Each row was made from one small tree. Brackets hold a mark, then the marks that hang from it, in the order of their numbers. Every link used is in the known rows. Write each row's tree.
Known rows:
{K387 {K660 {K998 K112 {K227 K107} {K839 {K530 K571}}}}}: [-0.68  0.43  0.25 -0.18  0.02  0.11  0.21 -0.14 -0.25  0.14 -0.04 -0.11
 -0.21  0.02 -0.10 -0.05  0.09 -0.05  0.00 -0.01]
{K387 {K660 {K998 K112 {K227 K107} {K839 K530}}}}: [-0.61  0.31  0.24 -0.20  0.00  0.01  0.36 -0.08 -0.27 -0.06 -0.02 -0.19
 -0.13  0.11 -0.15 -0.16 -0.01 -0.08  0.05 -0.14]
{K107 {K227 {K998 K660}}}: [-0.04  0.14 -0.05 -0.08  0.08 -0.02  0.05  0.18 -0.08  0.02  0.10 -0.17
 -0.36 -0.06  0.20 -0.10 -0.02  0.09  0.16  0.06]
{K107 {K227 {K998 K112 K839}}}: [-0.29  0.14 -0.05 -0.18  0.10 -0.04 -0.05  0.19 -0.03  0.06  0.28 -0.22
 -0.21 -0.17  0.04 -0.19 -0.12 -0.02  0.19 -0.12]
{K571 {K530 {K839 {K998 K112}}}}: [-0.02  0.24 -0.23  0.10 -0.38 -0.11 -0.07  0.40 -0.13 -0.07  0.06 -0.15
 -0.22 -0.36  0.16 -0.05  0.00 -0.12 -0.23  0.43]
{K107 {K227 K998}}: [ 0.02  0.05 -0.13  0.04  0.00 -0.11  0.03  0.37  0.01  0.19  0.07 -0.12
 -0.26 -0.13  0.30 -0.15  0.01  0.09  0.25  0.18]
{K839 {K530 K571} {K998 K227 K660}}: [-0.44 -0.07  0.11 -0.03 -0.04 -0.01  0.13  0.00 -0.36 -0.08 -0.17 -0.06
 -0.37  0.21  0.16  0.00  0.07  0.22 -0.26  0.39]
{K660 {K998 K112 {K227 K107} K839}}: [-0.33  0.28  0.16 -0.12 -0.03  0.03  0.03  0.09 -0.10 -0.03  0.15 -0.33
 -0.08 -0.12 -0.18 -0.17 -0.21 -0.33  0.07 -0.13]
{K387 {K660 K998}}: [ 0.07  0.21 -0.18  0.10 -0.28 -0.14  0.01  0.32 -0.09  0.29 -0.14 -0.13
 -0.22 -0.12  0.16 -0.04  0.21  0.01 -0.02  0.25]
{K998 K112 K660}: [ 0.04  0.17 -0.13 -0.10 -0.12 -0.21 -0.27  0.20 -0.09 -0.13  0.00 -0.24
 -0.20 -0.12 -0.02 -0.11 -0.14 -0.01 -0.12  0.16]
{K839 K530 {K998 K112 {K227 K107}}}: [-0.55 -0.07  0.18 -0.20 -0.10 -0.18  0.31  0.14 -0.27 -0.12 -0.22 -0.17
 -0.22  0.15  0.16 -0.21 -0.12  0.00 -0.03  0.29]
{K998 K660 K839}: [-0.01  0.05 -0.18 -0.01 -0.12 -0.11 -0.06  0.21 -0.06 -0.11  0.23 -0.32
 -0.20 -0.13 -0.07 -0.12 -0.16  0.12 -0.03  0.09]
{K387 {K660 {K998 K112 K227 {K839 K530}}}}: [-0.52  0.24  0.13 -0.10  0.01 -0.03  0.17 -0.07 -0.32 -0.14 -0.02 -0.12
 -0.10  0.15 -0.21 -0.12  0.04  0.00 -0.12 -0.19]
{K107 {K227 {K998 K112 K660 {K839 {K530 K571}}}}}: [-0.55  0.28  0.07 -0.28  0.29  0.13 -0.02 -0.07 -0.20 -0.03  0.20 -0.10
 -0.35  0.02  0.04 -0.07 -0.01  0.12  0.06 -0.08]
{K998 K112 {K839 {K530 K571}}}: [-0.29  0.11 -0.12  0.00 -0.06 -0.13 -0.19  0.22 -0.06  0.06  0.07 -0.11
 -0.13 -0.10  0.02 -0.10 -0.08  0.14 -0.07  0.26]
{K839 {K530 K571} {K998 K660}}: [-0.29 -0.05 -0.09 -0.04 -0.14 -0.05  0.07  0.20 -0.26  0.09 -0.18 -0.08
 -0.43  0.08  0.32  0.02  0.13  0.25 -0.23  0.55]
{K660 {K998 K227 {K839 K530}}}: [-0.26  0.04  0.05  0.13  0.00 -0.02  0.17  0.16 -0.20 -0.16  0.05 -0.15
 -0.03  0.14 -0.09 -0.14 -0.09 -0.03 -0.02 -0.02]
{K227 K107 {K998 K660 K839}}: [-0.19  0.27 -0.05 -0.23 -0.14  0.10  0.26  0.18 -0.01  0.14  0.17 -0.37
 -0.33 -0.20  0.18 -0.14 -0.11 -0.13  0.32  0.11]
{K530 K571 {K839 {K998 K227}}}: [-0.11 -0.01 -0.03  0.12 -0.25 -0.01 -0.07  0.21 -0.16  0.22  0.01 -0.14
 -0.32 -0.29  0.14  0.06  0.00  0.08 -0.13  0.46]

Write each row's tree:
[-0.21  0.16  0.11  0.04 -0.08  0.05  0.17  0.18 -0.06  0.05  0.15 -0.32
 -0.10 -0.12 -0.09 -0.14 -0.16 -0.21  0.15 -0.02]	{K660 {K998 {K227 K107} K839}}
[-0.33  0.38  0.15 -0.12 -0.20  0.06  0.20  0.02 -0.31 -0.35  0.11 -0.25
 -0.31 -0.21 -0.04 -0.06 -0.14 -0.20 -0.18  0.19]	{K571 {K530 {K839 {K998 K112 {K227 K107} K660}}}}
[-0.38  0.14  0.11 -0.03  0.07 -0.04  0.02  0.07 -0.24 -0.23  0.04 -0.16
  0.00  0.12 -0.19 -0.15 -0.14 -0.14 -0.10 -0.13]	{K660 {K998 K112 K227 {K839 K530}}}
[-0.55  0.33  0.23 -0.10  0.07  0.11  0.05  0.01 -0.17  0.05  0.02 -0.17
 -0.13 -0.01 -0.09 -0.08 -0.10 -0.19  0.02  0.03]	{K660 {K998 K112 {K227 K107} {K839 {K530 K571}}}}
[-0.43  0.34 -0.02 -0.27  0.01  0.13 -0.04  0.02 -0.17  0.05  0.04 -0.16
 -0.31 -0.05  0.11 -0.04  0.00 -0.01  0.03  0.13]	{K227 {K998 K112 K660 {K839 {K530 K571}}}}
[-0.22  0.30  0.05 -0.03 -0.20  0.01  0.00  0.02 -0.35 -0.42  0.12 -0.18
 -0.27 -0.15 -0.09 -0.04 -0.08 -0.14 -0.35  0.16]	{K571 {K530 {K839 {K998 K112 K227 K660}}}}
[-0.23  0.07  0.01  0.00 -0.08 -0.19 -0.15  0.10 -0.10 -0.18  0.21 -0.25
 -0.04 -0.10 -0.25 -0.22 -0.26 -0.03 -0.06 -0.05]	{K998 K112 K227 K839}
[-0.28  0.40  0.19 -0.13 -0.14 -0.07  0.11  0.03 -0.19  0.11 -0.14 -0.19
 -0.19 -0.07 -0.04 -0.11  0.03 -0.20  0.03  0.00]	{K387 {K660 {K998 K112 {K227 K107}}}}
[ 0.10  0.13 -0.28  0.24 -0.42 -0.09  0.07  0.49 -0.10 -0.01  0.09 -0.14
 -0.24 -0.34  0.26 -0.03  0.05  0.00 -0.15  0.54]	{K571 {K530 {K839 K998}}}
[-0.15  0.01 -0.19  0.14 -0.11 -0.11 -0.05  0.31 -0.03  0.14  0.09 -0.10
 -0.15 -0.09  0.12 -0.08 -0.02  0.26  0.00  0.37]	{K998 {K839 {K530 K571}}}
[-0.09  0.20 -0.15 -0.12 -0.13  0.07  0.06  0.18 -0.06  0.06  0.17 -0.31
 -0.27 -0.16  0.12 -0.10 -0.07 -0.04  0.15  0.09]	{K227 {K998 K660 K839}}
[-0.53  0.41  0.08 -0.37  0.02  0.17  0.13  0.01 -0.11  0.13  0.03 -0.23
 -0.34 -0.10  0.17 -0.07 -0.04 -0.09  0.19  0.16]	{K227 K107 {K998 K112 K660 {K839 {K530 K571}}}}
[-0.58  0.05  0.17 -0.19  0.01 -0.04 -0.02 -0.09 -0.40 -0.16 -0.19 -0.07
 -0.35  0.20  0.05 -0.03  0.01  0.13 -0.34  0.28]	{K839 {K530 K571} {K998 K112 K227 K660}}
[-0.43  0.06 -0.02 -0.21 -0.09 -0.07 -0.08  0.10 -0.30  0.00 -0.21 -0.09
 -0.40  0.07  0.22  0.00  0.07  0.14 -0.30  0.43]	{K839 {K530 K571} {K998 K112 K660}}
[-0.14  0.39  0.01 -0.33 -0.13  0.00  0.05  0.17 -0.03  0.10 -0.08 -0.31
 -0.31 -0.19  0.22 -0.13 -0.10 -0.24  0.22  0.18]	{K227 K107 {K998 K112 K660}}
[-0.49  0.16  0.06 -0.32  0.26  0.03  0.13 -0.01 -0.20 -0.25  0.19 -0.18
 -0.28  0.11  0.00 -0.17 -0.11  0.10  0.11 -0.20]	{K107 {K227 {K998 K112 K660 {K839 K530}}}}
[-0.24 -0.13 -0.17  0.07 -0.22 -0.14  0.05  0.39 -0.16  0.27 -0.22 -0.03
 -0.33  0.00  0.41 -0.03  0.16  0.26 -0.13  0.66]	{K839 {K530 K571} K998}
[-0.47  0.37  0.18 -0.20 -0.08  0.02  0.17 -0.06 -0.19  0.07  0.08 -0.28
 -0.17 -0.10 -0.20 -0.15 -0.02 -0.19  0.07 -0.18]	{K387 {K660 {K998 K112 {K227 K107} K839}}}
[-0.39  0.21  0.18 -0.25  0.01 -0.05  0.04 -0.07 -0.15 -0.28  0.23 -0.38
 -0.17 -0.07 -0.28 -0.20 -0.33 -0.09  0.02 -0.15]	{K998 K112 {K227 K107} K660 K839}
[-0.23  0.12 -0.09 -0.13 -0.05  0.04  0.25  0.15 -0.14 -0.08  0.06 -0.21
 -0.25  0.05  0.17 -0.12 -0.04  0.07  0.15  0.11]	{K227 {K998 K660 {K839 K530}}}
[-0.22  0.08 -0.11  0.01 -0.04 -0.02 -0.04  0.13 -0.12 -0.03  0.12 -0.14
 -0.25 -0.01  0.03 -0.03 -0.04  0.26 -0.07  0.25]	{K998 K660 {K839 {K530 K571}}}
[-0.08  0.30 -0.07 -0.20 -0.21 -0.10  0.04  0.36  0.06  0.27 -0.12 -0.25
 -0.22 -0.27  0.31 -0.18 -0.08 -0.26  0.32  0.32]	{K227 K107 {K998 K112}}
